Each row comes from the steps of one path. Every step used is in the known rows, and no mark comes twice. Write the path behind each row, first mark first.
Known rows:
gose dulor zabat pabiga: [-1.06 -0.93  1.29 -1.18  1.05 -0.49 -3.45 -1.51  0.97  1.94  1.65 -0.75
 -1.72 -0.61 -1.10  5.47  2.61 -1.71 -0.85]
kupil rele zabat: [-1.64 -2.65 -2.61  1.08 -2.68  0.53 -0.81 -2.04 -2.64 -6.37  2.97 -0.18
  1.49 -1.10 -3.45 -0.12 -0.63 -0.27 -0.69]
gose rele zabat dulor kupil: [ 0.25  2.33  2.89 -3.75 -0.15 -1.13 -1.64 -0.99  2.43  1.93 -0.11 -0.77
  0.60  0.70 -0.32 -2.98  0.18 -0.56 -0.54]
gose dulor zabat: [-1.86 -1.38  2.74 -0.77  0.94 -0.07 -1.42 -1.84  1.91  2.78  3.47 -0.44
 -0.58 -0.82 -1.32  3.91  1.35  0.51 -0.67]
kupil dulor: [-1.70 -2.01 -2.01 -0.09 -0.58  0.13 -2.53 -2.56 -4.24  2.60  2.28  1.30
  0.63 -0.32 -0.82 -0.49 -0.16 -5.63 -0.72]
dulor zabat pabiga gose: [-2.85 -1.60  1.12  0.03 -1.76 -0.15 -2.58 -2.61  1.68 -0.35  2.65 -0.12
 -1.03 -1.12 -2.99  4.75  1.02 -2.06 -1.14]
gose rele zabat dulor: [-0.77  1.22  2.61 -2.55  0.43 -0.41 -2.02 -0.04  1.61  3.84  1.75 -0.96
  0.49  0.57 -0.15 -2.42  0.09 -0.04 -0.30]
pabiga gose rele zabat dulor: [-3.06  0.85  2.71 -1.91 -1.13  1.09  1.95  0.00  3.44  1.22  3.42 -1.74
 -0.53 -0.20  0.11 -1.22 -0.38  0.89 -0.43]
gose dulor kupil pabiga mima: [-1.84 -5.40 -0.39 -1.82 -1.61  1.35  2.74 -1.54  1.35 -4.53  2.95 -3.39
 -0.42  0.36 -0.91  4.37  1.37  1.35 -1.20]
pabiga kupil dulor: [-2.47 -2.15 -4.16  0.99  0.99  0.16 -0.66 -2.66 -7.06  3.51  1.86  2.54
  1.30 -2.70  0.48 -1.36  0.86 -3.45 -0.76]
zabat pabiga gose: [-3.58 -3.52 -2.01 -0.11 -1.61  1.03 -0.49 -1.40  0.72 -2.06  2.70 -1.04
 -1.49 -0.72 -0.81  2.74  1.51 -3.14 -1.14]
rele zabat dulor kupil pabiga mima: [-0.47 -2.76 -0.74 -1.78 -3.34 -0.08  0.09 -2.35  2.21 -1.99  0.88 -2.39
  1.84 -0.17 -2.96  0.80 -0.15  1.11 -1.37]
gose dulor: [-2.47 -3.07  0.08 -0.92  1.22  0.94  0.32 -0.84  0.97  1.49  3.46 -1.13
 -0.80 -0.46  0.57  1.99  1.69 -0.43 -0.65]
gose dulor kupil: [-1.18 -1.75  0.29 -2.47  0.44  0.10  0.75 -2.06  1.98 -0.76  1.12 -0.87
 -0.68 -0.27  0.30  1.31  1.81 -1.09 -0.92]
kupil pabiga mima: [-3.46 -8.77 -1.56  0.71 -3.03  1.77  1.06 -1.40 -0.74 -3.34  5.76 -3.04
  1.11  0.42 -2.93  3.85 -0.18  1.62 -1.24]
gose rele zabat: [-1.35 -0.56  2.77 -2.01  0.05  0.48 -0.43  0.61  0.75 -1.05  2.01  0.66
  0.55  0.52 -1.03 -1.82 -0.01  0.38 -0.35]
rele zabat pabiga: [-0.72 -1.90 -1.81 -0.67 -1.09  0.02 -2.82 -0.70 -0.36 -2.78 -0.21  1.25
  0.31 -0.81 -2.33  0.82  1.39 -2.50 -1.07]
zabat dulor kupil pabiga: [-0.56 -2.24 -1.38 -1.29 -2.51 -1.14 -2.70 -4.06 -0.46  2.36  1.91 -3.01
  1.22  0.28 -1.36  0.22 -0.05 -1.34 -1.32]
dulor zabat pabiga: [-1.15 -1.70  0.74 -0.31 -0.57 -1.35 -5.71 -2.80  0.08  1.67  1.60  0.59
 -0.17 -0.59 -3.34  3.96  1.39 -2.93 -1.11]
rele zabat dulor: [-0.96 -0.48 -0.47 -0.95 -0.77 -0.49 -2.40 -1.77  1.67  3.62  1.31 -0.25
  1.50 -0.87 -1.63 -1.56  0.11 -0.55 -0.85]

Which path is each row?
[ 0.38 -0.79 -3.32 -1.11 -3.14 -0.85 -2.26 -3.13 -2.06 -9.12 -1.21 -0.11
  0.56 -0.70 -3.29  0.52  0.71 -3.08 -1.17]  dulor kupil rele zabat pabiga
[-1.12 -3.40 -0.53 -1.48 -1.40  0.61  1.15 -2.02 -0.66 -3.27  2.10 -2.20
 -0.33  0.08 -0.39  2.85  1.10  0.19 -1.10]  gose dulor kupil pabiga
[-1.88 -1.07 -4.82  1.50 -0.55 -0.23 -0.54 -2.84 -4.82 -0.27  2.16 -0.22
  2.00 -3.29 -1.09 -1.58  0.46  1.01 -0.70]  pabiga kupil rele zabat dulor
[-2.86 -1.66  1.30 -0.57 -3.38  1.56  1.97 -0.15  0.04 -1.39  4.60 -3.31
  0.03  0.25 -0.89  0.77 -1.19  2.30 -0.72]  kupil pabiga gose rele zabat dulor
[-0.69 -0.59 -0.51 -2.30 -0.60 -1.69 -3.15 -4.09  2.14  4.80  0.82 -1.64
  0.93 -0.05 -0.61 -1.28  0.65 -2.72 -1.13]  zabat dulor kupil
[-2.89 -4.45 -0.91 -0.28 -4.56  1.09  2.57 -3.14 -0.09 -6.09  3.24 -1.74
  0.52 -0.34 -2.17  1.90 -0.64  0.19 -1.43]  dulor kupil pabiga gose
[-1.07 -0.83 -2.72  0.46 -2.33 -0.36 -2.44 -2.70 -1.76 -1.58  2.75 -1.87
  1.42 -0.98 -2.62 -0.78 -0.58 -0.66 -0.68]  kupil rele zabat dulor
[-1.49 -4.09 -1.75 -1.19 -1.31  0.81 -0.95 -0.15  1.90 -4.24  0.62 -0.12
  0.20 -0.54 -2.91  2.44  1.64 -1.20 -1.18]  rele zabat pabiga mima
[-1.52 -0.85 -2.00  0.57  1.07 -0.44 -2.29 -2.30 -3.69 -0.88  2.02 -0.92
 -1.25 -2.50 -0.86  5.25  2.73 -0.48 -0.70]  gose dulor zabat pabiga kupil rele
[-0.37 -0.34 -1.21 -1.57 -1.31  0.29  1.30 -2.01 -0.21 -7.04  0.67 -1.11
 -0.14 -0.92 -1.30  1.13  0.96 -0.14 -0.75]  gose dulor kupil rele zabat
[-3.34 -1.81  0.47 -1.52 -0.66  0.98 -0.27  0.00  0.76 -1.59  2.86 -1.68
 -2.30  0.43  0.37  1.92  1.43 -2.63 -0.70]  zabat pabiga gose rele
[-2.59 -0.11  3.32 -1.17 -0.90 -0.16 -2.34 -1.31  1.81 -0.02  2.91 -0.66
 -1.74 -0.10 -1.94  4.04  0.95 -1.54 -0.74]  dulor zabat pabiga gose rele
[-0.55 -0.09  1.37 -2.40  0.15  0.00 -2.43  0.93 -0.25 -1.93  0.24  0.44
 -0.55  0.64 -0.79 -0.34  1.23 -1.71 -0.51]  gose rele zabat pabiga
[-3.38 -1.79 -0.99 -0.82 -2.27  1.60  4.29 -2.41  1.43 -6.66  3.76 -2.83
 -1.60 -1.09 -0.13  2.66  0.70 -0.03 -0.81]  pabiga gose dulor kupil rele
[-2.64 -0.55 -0.70 -0.99 -2.84  1.76  5.00 -1.67  1.93 -8.81  2.26 -1.78
 -1.01 -1.59 -0.93  1.91  0.39  0.95 -0.81]  pabiga gose dulor kupil rele zabat
[-2.08  1.93  2.94 -3.15 -1.70  0.43  2.32 -0.97  4.24 -0.74  1.45 -1.59
 -0.41 -0.08 -0.06 -1.71 -0.29  0.37 -0.62]  pabiga gose rele zabat dulor kupil
[-0.42 -1.23  2.29 -3.28 -2.13  0.07  0.46 -0.48  2.06 -1.54  1.54 -3.22
  0.81  1.26 -1.51  0.01 -0.21  1.75 -0.82]  gose rele zabat dulor kupil pabiga mima
[-1.62 -1.60 -2.69  1.61 -0.36 -1.26 -4.35 -3.63 -4.94 -0.95  1.85  0.46
  0.31 -2.62 -2.92  3.66  1.66 -1.44 -0.98]  dulor zabat pabiga kupil rele
[-1.90  0.29 -0.47 -0.08 -1.86 -0.21 -3.41 -3.00 -2.66  1.21  1.56  1.05
 -1.03 -1.05 -2.23  3.78  0.38 -6.21 -0.96]  kupil dulor zabat pabiga gose
[-1.28 -2.08  1.49 -2.66 -0.03  0.73 -0.74  1.42  1.79 -3.11  1.05 -0.80
 -0.67  0.89 -1.32  1.19  1.41 -0.62 -0.62]  gose rele zabat pabiga mima
[-2.32 -1.42 -2.89 -1.09 -2.06  0.92  1.22 -2.05 -0.07 -7.32  1.53 -3.03
 -2.72 -0.84 -0.09  4.23  2.12 -2.84 -1.03]  zabat pabiga gose dulor kupil rele
[-1.14 -0.28  0.63  0.02 -0.85 -0.84 -4.26 -3.52 -3.21  3.85  2.22  1.99
  0.79 -0.70 -2.76  1.56 -0.49 -4.81 -0.75]  kupil dulor zabat
[-0.35  0.16 -0.72 -0.28 -0.71 -1.31 -6.26 -3.20 -4.19  3.04  0.55  1.69
 -0.33 -0.52 -2.54  3.05  0.74 -6.98 -0.94]  kupil dulor zabat pabiga
[-1.27 -1.84 -3.61  0.18  0.22  0.00 -1.36 -0.84 -2.93 -1.91 -0.81  2.41
  0.87 -2.73 -1.23  0.06  2.12 -1.06 -1.08]  rele zabat pabiga kupil
[ 0.15  0.82 -0.12 -2.32 -1.40 -1.25 -2.02 -2.89  2.62  1.47 -0.83  0.00
  1.66 -0.75 -1.82 -2.12  0.25 -1.18 -1.10]  rele zabat dulor kupil
[-1.69 -1.67 -1.06  0.57  0.75 -1.32 -4.30 -2.99 -2.57  2.49  1.05  1.75
  0.35 -2.51 -2.23  3.19  2.14 -1.46 -1.12]  dulor zabat pabiga kupil
